Each row comes from the steps of one walk. Every step used is in the known rows, and no mark comes twice. Write the walk behind each row, first mark first.
Known rows:
p, y, c, g, h, r, n: [-28.5  -0.2  -1.7   0.7   1.8   4.4  33.0  36.8  -7.8 -38.0  29.8  20.6
  -9.4 -25.5 -30.1  22.7  57.3  -5.3  30.7 -10.1   1.0  16.9   6.2  -6.2
 -21.3  -5.4  10.7  29.4  21.7]
p, r, y: [-13.7   5.5  -4.4   3.8 -11.7 -10.0   5.9  38.9   0.8 -25.9  15.5 -39.7
   6.7  -3.3 -44.1  19.9  13.5  19.3 -10.6 -12.3 -12.8   6.2   1.6  -4.0
   1.2  20.8   2.0   9.5   5.1]
c, r, y, p, g, h: [-15.1  12.7  -7.6 -28.9  14.6 -20.9  25.8  45.9 -10.5 -46.0  25.5 -49.2
   6.8 -13.5 -63.7   7.3  25.9  -1.4  31.4 -14.8  16.7  24.0   1.7   1.2
   6.3   2.7  -7.6  -7.8  12.7]
h, r: [-11.0  -1.1  -0.8  14.4  -5.0  10.0   7.3  -2.7   3.8   2.2   8.1   1.6
  -1.0   5.5   5.2  12.1  18.0   4.1  19.4  -5.7 -12.5   1.7   4.9  -5.0
  -2.7  -0.1   8.7  13.9  -3.7]
y, p, c, r: [  4.6   6.1  -0.7 -17.5  11.2  -0.2  25.5  19.9 -18.6 -25.7  28.1  -2.9
  -4.8 -34.8 -41.0   1.8  33.5 -17.9   0.3  11.6   0.7  15.5   3.4   6.1
  -5.4  -4.3 -23.5   7.5  -1.3]
s, r, h: [ -7.1   4.0  -6.9 -12.4 -13.0   7.6  23.7  10.8 -12.1 -17.2   2.7 -16.9
  11.3   3.8 -25.3  27.0  14.2   7.4  26.0  -7.8  -4.5  21.8   0.2   0.3
 -25.0 -10.3  -3.0  24.1  -3.2]
c, r: [  6.0   5.6   1.4 -13.2   6.0  -2.1  17.3   6.2  10.7  -8.1   2.4 -16.3
  10.0  -4.5 -47.6  -1.0  14.7  -9.7   4.6   4.9   3.7   1.9  -1.3  -2.0
  -2.1  -9.8  -9.1   0.5  -9.8]
h, r, y: [-17.6   1.6   1.9  10.9 -17.2   2.3  18.6  20.0  -2.5 -14.0  19.2 -18.0
   1.0  15.4  -2.3  18.3  27.7  11.4   8.2 -15.4  -9.1   4.7   3.5  -4.9
   0.6  10.7  14.0  16.8   2.1]
r, h: [ -2.0   2.6  -0.2 -16.7  -0.1   2.1   9.3  12.5 -19.9  -7.2   4.7 -12.7
   4.7 -10.5 -24.7  14.8  -1.1   0.7   5.0  -8.3  -7.3  11.3  -2.0   5.0
 -20.2  -1.5   7.5  20.4  -2.4]
s, r, y, p, g: [-16.7   6.8  -8.7 -10.7 -11.5 -12.6  32.2  31.4 -23.1 -32.7  26.9 -34.4
   2.0   8.4 -13.9  16.5  25.1  13.8   9.7 -17.8  10.1  28.1   3.3   1.6
  -0.6   7.4 -16.2  -5.8  18.7]
d, g, h: [-10.9   1.8 -13.3  -8.7   9.0  -7.1 -19.1  -6.1  13.9   5.7   7.0 -15.5
   7.7  -9.7  -6.0   1.0  -2.5  10.0  36.8 -22.9   1.6  -0.4  -0.5  -3.4
  -7.6  -2.4  -6.8  -9.5  10.6]
b, r, y, p: [ -5.9  10.5  -8.1  -7.9  -2.5 -20.9  27.5  41.1 -14.5 -29.1  17.1 -14.5
   8.3   4.8   1.1   7.3  13.6  14.8 -11.7  -4.0   8.0   8.4  -3.1  -8.9
  -4.9  -7.0   9.6  25.9  26.5]
a, r, n: [  0.7  -3.9  12.1   5.3  -2.8   7.9  23.8 -12.5 -12.7 -26.4   7.7  21.7
  -0.6 -21.0   0.2   2.6  23.9  -3.3   9.8  11.4   7.1  -0.1   6.9   8.5
  -9.6  -6.2   0.2  11.8  -9.6]
p, r, y, c: [-18.8   0.7   3.6   8.7 -12.2  -7.1  11.4  38.9   0.2 -32.7  22.8 -19.1
  -1.8 -17.6 -39.5  20.5  28.5  23.6 -18.5  -7.4  -7.8  13.1  -0.4  -7.1
   3.3  21.9  -1.8  10.1  13.8]
r, h, g: [ -4.0   4.1  -3.1  -6.8  -2.5  -2.9   7.3   8.0 -17.0  22.4  26.1 -31.9
  -2.2   1.5  -4.7  17.7  10.1  12.2  39.6  -9.6  -3.4  18.4  -3.3   8.9
 -26.4  12.5   2.3  11.3   6.5]
r, y, p: [ -7.8   2.2   2.9  -3.3  -8.2 -15.8  22.4  33.7 -18.7 -25.6  18.2 -31.7
  -0.4  -3.8   3.5   3.2   6.6  -2.2 -13.6  -8.0  13.0  10.3   0.4   2.4
   8.5   5.0  -1.9   7.3  15.0]
d, g, r: [-16.3   2.5  -9.7  -1.5   1.1 -13.5 -14.8 -12.0  13.4  -6.9   2.4 -19.4
   6.7 -17.8 -16.1  -0.4   1.8   8.9  16.8 -22.8  -5.0  -3.9  -1.1   2.7
 -15.2   5.8  -8.7 -12.0   8.3]
c, r, y: [ -0.3   8.1   2.9 -13.8  -6.5 -11.3  26.5  26.7   5.3 -25.3  10.0 -39.3
  11.4   5.4 -57.8   5.4  21.7  -5.2  -0.3  -3.8   5.4   3.0  -2.6   1.0
  -0.9   3.1  -3.6   4.1  -1.5]
p, g: [ -2.8   4.4  -6.6 -13.1  13.3  -4.2  -6.8   6.1 -18.8   7.4  15.3  -6.4
  -7.1  -0.9 -22.1   1.8   9.9  13.2   9.3 -12.9  -4.1   9.7   1.4   2.6
  -1.7  17.3  -3.4 -20.2  11.3]
d, g, r, n: [-16.7   3.0  -1.5  -5.6  -1.7  -5.3  -3.1  -1.0  -1.8 -14.7   7.4  -9.0
   8.5 -25.4   0.8  -0.3  18.3  15.7  22.8 -13.9  -5.2  -3.5  -1.0  11.6
 -19.9  13.7  -4.4  -7.7   5.6]
d, g, h, r: [-20.4   0.7 -13.5   0.8   5.4   1.9 -14.4  -7.9  16.3   7.8  14.2 -10.4
   6.3  -5.5  -4.9  12.0  14.6  12.3  52.1 -28.0  -6.1   2.5   4.1  -6.7
 -12.5  -0.7   0.0   2.8   7.6]
b, r, y, p, c, g: [ -5.8  11.5 -10.2  -9.3  -0.8 -17.8  34.6  55.4 -28.1 -38.6  31.5   1.7
   0.5 -14.3 -34.5   4.1  44.3   4.6  -3.9  -4.3  -2.6   5.1  -0.5  -6.7
 -22.4  -9.5  -0.4  23.5  34.2]
g, h, r: [-23.0   2.5  -9.7   9.5   4.9   7.6  -2.4   5.5  15.5 -16.2   3.2  -0.9
   4.2  -2.9   2.7  19.6  15.4   6.9  59.4  -7.8  -6.0  10.7   7.7  -9.7
  -1.3  -7.8  11.7  13.7  -2.8]
g, r, n: [-20.1   4.7   2.7   3.4  -0.7   0.4   9.6   9.0  -3.0 -43.0  -6.4   2.3
   8.2 -26.6  12.7   6.8  21.4   5.9  21.1   9.8  -5.3   4.7   2.1   9.8
 -11.5   7.8  10.0  -1.6  -4.1]
c, g: [  1.6  -1.2  -1.4   1.8   1.4  -6.0  11.4  15.6  -1.6  -0.5   0.7   2.4
   1.2 -15.5 -34.9 -11.0  22.8 -18.5  15.0  -9.8   3.2  -9.2   0.6  -1.9
  -9.0 -17.7  -3.0  -6.3  12.1]
s, r, y: [-13.8   4.6  -4.6   2.9 -24.8  -3.1  26.8  16.5   1.2 -34.2   8.4 -23.8
  10.0  22.4  -7.1  19.9  21.6  16.2  13.4  -8.3   3.2  14.1   1.7  -3.5
  -3.5   1.3  -5.3   8.3   4.2]

Write each row's walk:
[-23.2  -3.0   8.2  18.1 -18.1   3.5  22.0  17.5  -3.6 -18.9  26.2   3.5
  -9.0  -0.3   3.2  20.4  39.6  15.2  -1.9 -13.2  -5.0  12.9   1.1  -5.3
   2.3  13.4  10.6  19.9  12.2]
h, r, y, c
[-23.8   6.6  -9.9   8.8  -4.3   4.0  12.9  37.1  -7.6 -39.1  27.8   6.0
  -3.8 -18.4 -48.4  19.2  60.6  -6.2  53.6 -13.9 -17.1   8.1   9.2  -6.2
 -17.8   0.0  -0.1  12.0  12.6]
p, c, g, h, r, y
[-27.2   7.5  -6.6  14.5  -7.2 -24.0  13.1  23.8   0.3 -21.7  29.3 -54.6
  -3.9  -6.1  14.2  10.5  19.4  13.4  42.5  -9.5  11.4  19.2   1.6   8.2
  -5.0  21.0  -3.6 -10.7  19.0]
h, g, r, y, p
[-20.3   6.4  -5.6  -5.6   2.6  -4.0   2.6  12.0  -5.2 -40.0  -7.2 -23.7
   8.4 -27.7 -30.2  19.1   3.8   2.5  25.8  -8.4 -10.9  13.0   0.3   4.9
 -26.5  -0.5  13.4  13.2  -2.0]
g, r, h
[-19.6   8.1  -8.7   3.0  -2.0 -15.8  26.0  44.7   2.9 -44.2  11.7  11.9
   7.3 -12.2 -25.2   9.3  40.8  15.2  24.9 -11.6   7.7   7.5  -4.1 -18.0
 -15.0 -20.6  14.7  18.2  39.5]
b, r, y, c, g, h
[-17.3   0.2   1.8   8.8 -11.6 -13.4  20.8  49.9   0.5 -33.5  23.1 -16.6
  -0.4 -27.0 -64.2  12.3  44.9  10.2  -8.2 -16.5  -6.9   6.4  -1.4  -8.9
  -4.0   8.4  -4.2   3.1  22.1]
p, r, y, c, g
[ -5.2   2.6   7.7 -10.7   3.1  -3.6  26.1  12.2  -8.4  -1.3  32.2 -15.9
  -6.4 -22.2 -39.1  15.8  37.6   5.3  23.5  -2.8   5.4  26.2  -6.4   4.7
 -24.7   1.2  -8.9   9.7   6.1]
y, c, r, h, g
[-14.2   3.8  -7.3  -0.5  11.3  -7.4  15.7  27.0 -17.3 -42.4  19.4   4.4
  -8.4 -53.6 -39.5  -3.4  40.5 -23.1  18.1  -1.0  -2.5   9.2   7.4   4.4
 -15.5  -8.4 -15.9  -0.6  15.0]
y, p, c, g, r
[-12.6  -2.9  -1.4  -6.0   2.3  -7.5  24.4  25.9  -4.1 -18.3  22.5   9.4
 -14.4 -17.5 -48.3   7.7  30.6 -10.7 -21.8 -15.9   4.2   7.4  -0.2  -7.5
 -16.2  -2.5  -4.4  11.4  27.6]
p, y, c, g
[-29.6  -1.2  -9.0   1.5   3.9  -2.7  22.5  27.9   6.2 -30.8  23.1  10.1
 -11.2 -18.5 -48.4  21.1  42.5  -8.0  24.2 -20.6  -1.0  15.1   5.8 -15.6
 -18.3  -9.9   6.0  22.5  26.2]
p, y, c, g, h, r
[-35.1   0.3  -1.7  16.7  -7.6   2.1  11.2  19.9   7.8 -37.3  17.5  -1.6
  -2.3  -7.8   5.1  27.0  32.7  13.1  36.4 -13.4  -0.5  19.7   4.3 -10.9
   3.6  -0.1  15.1  18.5  11.2]
g, h, r, y, c
[ -8.9  12.8 -13.0 -17.1   7.7 -23.4  23.1  43.8 -29.1 -24.3  28.5 -19.3
   2.9   6.1 -16.4   8.4  19.6  24.4  -7.8 -13.0   4.4  14.7  -2.7  -5.5
  -8.3   5.0   6.3   8.4  34.7]
b, r, y, p, g
[ -8.8   3.7  -0.6  -7.3  -6.3 -12.9  28.4  48.3 -29.6 -32.6  33.7 -12.0
 -10.3 -23.5 -31.1  -0.7  41.0 -12.3  -3.3  -9.5   2.3   8.1   2.7   4.3
  -4.9   4.3  -9.9   5.7  22.6]
r, y, p, c, g
[-21.4   3.9  -3.1  -1.2  -2.8  -6.3  22.7  32.7 -25.7 -17.9  39.3 -29.3
  -7.3   3.3 -11.5  16.3  32.2   9.2  13.5 -26.3  -2.3  20.0   6.3   0.3
   4.2  18.9   4.7   3.7  16.6]
h, r, y, p, g
[-10.1   5.9  -1.0   5.7  -8.2 -16.7  32.3  40.9  -6.0 -30.5  15.9  13.0
   3.0  -6.4 -26.9   3.2  44.2  16.3  -7.6 -10.2   2.8   0.4  -7.3 -13.1
 -16.8 -12.3  11.7  18.3  37.4]
b, r, y, c, g
[-19.7   1.5 -10.3  10.7   6.0  -0.5   8.8  18.6  13.8 -13.9   2.6   1.5
   6.5 -14.8 -34.8   5.8  33.5 -15.0  68.3 -16.3  -3.9  -0.5   7.4 -11.2
  -7.9 -24.6   8.7   4.4   7.3]
c, g, h, r
[-17.1   6.0  -7.6  -6.0   1.1 -13.0  21.8  49.5 -21.0 -49.5  29.8 -13.6
  -4.2 -30.0 -32.7   7.2  41.0 -12.3  23.9 -11.0   5.4  14.4   5.7   1.4
  -5.3  -3.2  -8.2   7.5  23.4]
r, y, p, c, g, h
[-22.4  -3.5   2.8  14.8   2.1  -7.4  14.7  12.5   8.6 -35.0  -0.2  18.1
  -6.5 -44.2 -32.2  -5.4  39.1 -10.2  17.1  -8.2   4.0   3.5  -0.4  -4.3
 -11.6 -12.1  -4.4  -9.4  20.4]
y, c, g, r
[-22.0   0.0   1.4   7.8  -7.1 -11.5  21.6  36.5   1.8 -41.0  14.5  -0.9
  -3.2 -20.2 -30.8   3.6  37.9  -3.0  19.9 -17.1  12.3   8.8  -1.2  -7.4
  -1.2  -4.3   3.1  -1.1  27.4]
r, y, c, g, h
[-21.3   7.2 -10.6 -23.7  20.2 -13.6  11.4  27.3 -34.4 -36.4  17.8 -29.3
  -2.9 -38.6 -34.6  13.1   9.5   2.9  23.6 -18.9  -3.9  28.1   3.1   9.4
 -15.4   9.2  -1.5  -5.1  16.5]
y, p, g, r, h
[-27.3   8.7  -7.7  16.6  -5.8 -15.8  11.0  25.1  -9.8 -29.4  44.0 -40.1
 -12.7 -14.9   5.8  16.7  35.6  16.6  46.0  -5.2  -1.0  25.0   3.7  11.5
 -15.7  29.6 -11.6  -9.0  19.0]
h, g, r, y, p, c
[ -3.7   3.3  -6.0 -18.4  18.7 -11.1   7.7  17.3 -29.1  -0.6  23.2 -13.7
  -9.9 -15.5 -10.9  -1.8   6.3  -0.4   0.7  -9.5   7.6  18.0   2.7   7.1
   5.4   7.8 -11.7 -16.0  17.2]
y, p, g
[-18.6   4.9 -11.6   7.6   5.7  11.0   6.1  20.1  -3.6 -25.0  20.3  21.5
  -7.3 -29.3 -42.1  13.4  52.8 -10.2  62.5  -6.7 -18.5   5.6  10.2  -5.9
 -22.1  -9.4  -2.7  11.3   7.5]
p, c, g, h, r
[  2.3   7.6  -1.1 -30.7  12.4   0.1  32.8  30.7 -35.0 -32.2  34.0 -14.6
  -2.6 -40.2 -59.8  12.5  32.6 -17.6   4.4   6.1  -2.0  24.3   1.6   8.6
 -21.1  -4.1 -18.3  22.7  -3.2]
y, p, c, r, h
[-14.3  -2.3  10.0   7.9 -15.0  -6.1  18.4  21.2  -8.4 -25.5  15.8  -1.2
  -8.5  -4.3   1.2   7.4  22.9  13.4 -21.7  -7.5   6.1  10.7  -4.0  -2.0
   4.2  14.4   3.1   5.2  16.4]
r, y, c
[ -0.3  10.2  -9.3 -15.9   3.7  -3.2  14.4  21.8 -17.4 -10.4   4.0  -0.7
  12.1  -2.2 -25.4  18.5   6.7  18.1   2.8  -3.7 -11.4   7.7  -6.1  -6.8
 -34.0 -13.8  19.0  37.3  12.5]
b, r, h
[-32.6   5.7  -3.0   0.9   1.6 -17.5   5.0  22.9 -12.1 -43.9  20.6 -15.2
  -8.7 -20.8 -27.2  11.7  30.2  22.6   6.3 -22.9  -5.2  20.0  -0.1   3.4
  -4.2  30.2   2.1 -22.0  25.4]
p, g, r, y, c
[-20.2   5.7   0.3  17.4  -2.7  -5.8   5.5   5.7  -0.8  -8.8  18.8 -18.3
  -1.8 -11.4  28.9   8.6  31.7  19.5  60.1   6.9  -0.1  13.1   1.1  14.2
 -16.5  23.3   0.9 -11.2   3.2]
h, g, r, n
[-31.7   2.2   3.1  15.4 -10.5 -13.2  12.4  17.4   4.4 -54.2   4.4 -10.3
  -1.8 -23.3  -8.5  12.3  23.9  12.3  -1.6  -9.7   2.9  13.3  -0.9  -0.3
  -2.7  12.9   7.2  -1.6  15.8]
g, r, y, c
[-24.4   6.5 -15.9  -3.2  17.2   3.3  -9.7   8.9  -3.9  -8.5  19.8  -7.1
  -1.6  -2.0 -21.8  18.4  22.5  14.8  59.1 -21.1 -11.1  18.3   8.4  -4.8
  -1.8  10.2   7.1 -11.1   8.5]
p, g, h, r
[ -0.6  -1.3  10.6  -5.0   3.9   0.1  21.1   3.0   7.1 -16.0   9.5   9.2
  -1.8 -24.7 -33.5   1.5  31.0  -5.8  -9.0   6.4   8.3  11.0  -4.5  -2.3
  -2.4  -7.8 -11.2   0.9   1.9]
y, c, r
[-27.5   1.9  -6.1 -10.5   2.8 -11.6  29.6  33.6 -10.7 -48.4  17.7  -6.7
  -7.2 -37.3 -73.3  22.0  32.7  -9.0  -5.1 -23.1  -4.3  16.2  -0.6  -2.5
 -35.5  -2.9   5.3  24.7  27.5]
p, y, c, g, r, h
[-13.1  -2.2  -0.4  -5.8  -0.3  -2.8  16.1  12.8  -4.9 -15.3  21.0   6.4
 -15.0  -6.6 -17.3  16.2  11.0   1.9 -33.5  -7.2   3.8  16.2  -0.6  -5.3
 -11.6   9.7  -2.0  17.7  18.9]
p, y, c
[-11.3   5.6  -3.6 -14.9   2.4 -19.8  17.5  39.4 -31.7 -20.2  31.2 -35.5
  -7.9  -3.4 -20.0   3.7  13.9   9.0 -10.0 -19.5   8.6  18.3   0.7   6.8
   7.6  21.5  -4.8 -11.6  24.1]
r, y, p, g
[-18.9   0.8   2.3   7.2 -11.9  -1.5  28.6  28.2 -13.4 -21.6  25.2 -24.8
  -2.8   1.1   4.5  15.8  24.7   1.7   3.7 -12.8   0.8  13.3   5.1  -1.4
   5.2   8.0   7.7  23.7  10.5]
h, r, y, p
[ -1.2   7.0   2.6 -19.4  -1.1 -16.8  37.4  37.5  -5.0 -35.8  20.3 -44.0
   7.4  -8.0 -47.3   1.1  21.8 -11.1  -9.8  -3.2  15.4  12.0  -1.6   1.3
   5.8  -2.5  -9.5   6.3   4.5]
c, r, y, p
[-20.4   6.0  -7.7  20.4  -0.7 -12.4  -4.0  -5.2  14.8  -1.0  12.6 -28.8
  -3.7  -1.3  13.2   9.1  11.9  16.8  53.1  -3.3   1.8  12.0   1.3   3.3
 -14.1  15.0  -2.8 -18.7   7.6]
h, g, r
[ -0.4  10.4   1.1 -14.3  -5.1  -0.3  21.9  25.4 -11.8 -35.0  30.9 -14.4
   1.0 -10.2 -60.9  11.6  42.6  -2.3  -1.4   3.7 -13.3  10.0   0.6   4.0
 -11.5  14.1 -12.9   8.7  -4.0]
p, c, r, y
[-14.9   5.5  -7.0 -13.5  10.8  -6.9  23.4  38.0 -33.2 -46.0  22.6  -5.9
  -5.1 -60.1 -55.5   9.0  43.1 -21.8  24.9  -7.4  -8.5  16.3   5.2   8.7
 -31.2 -10.7 -10.4  12.7  14.2]
y, p, c, g, r, h
[-31.4   4.1   0.1  27.4 -10.6 -19.1   8.3  12.6   7.0 -21.5  28.9 -28.0
  -9.9  -5.6  12.0  13.9  32.3  25.0  36.9 -10.2   6.1  20.8  -2.9   3.8
  -9.0  27.2  -1.6 -12.3  22.0]
h, g, r, y, c
[  1.5   2.4  -4.4  -2.3   2.2   4.4   6.9  17.9 -16.4 -11.7  19.2  22.4
 -10.0 -23.5 -45.2  -3.0  42.5 -12.1  15.0  -2.1 -13.9  -2.5   3.2   1.6
 -18.3  -2.9 -14.9  -1.4   9.1]
p, c, g
[-23.6   4.9  -4.4   3.0  -3.1 -25.4  24.2  41.1  -1.9 -51.1   3.2 -30.2
   4.3 -30.9 -45.7  -4.6  28.7 -18.4  17.4 -19.1  10.1   0.3   3.2  -0.9
  -8.0 -11.5  -1.4  -5.1  23.2]
c, g, r, y, p
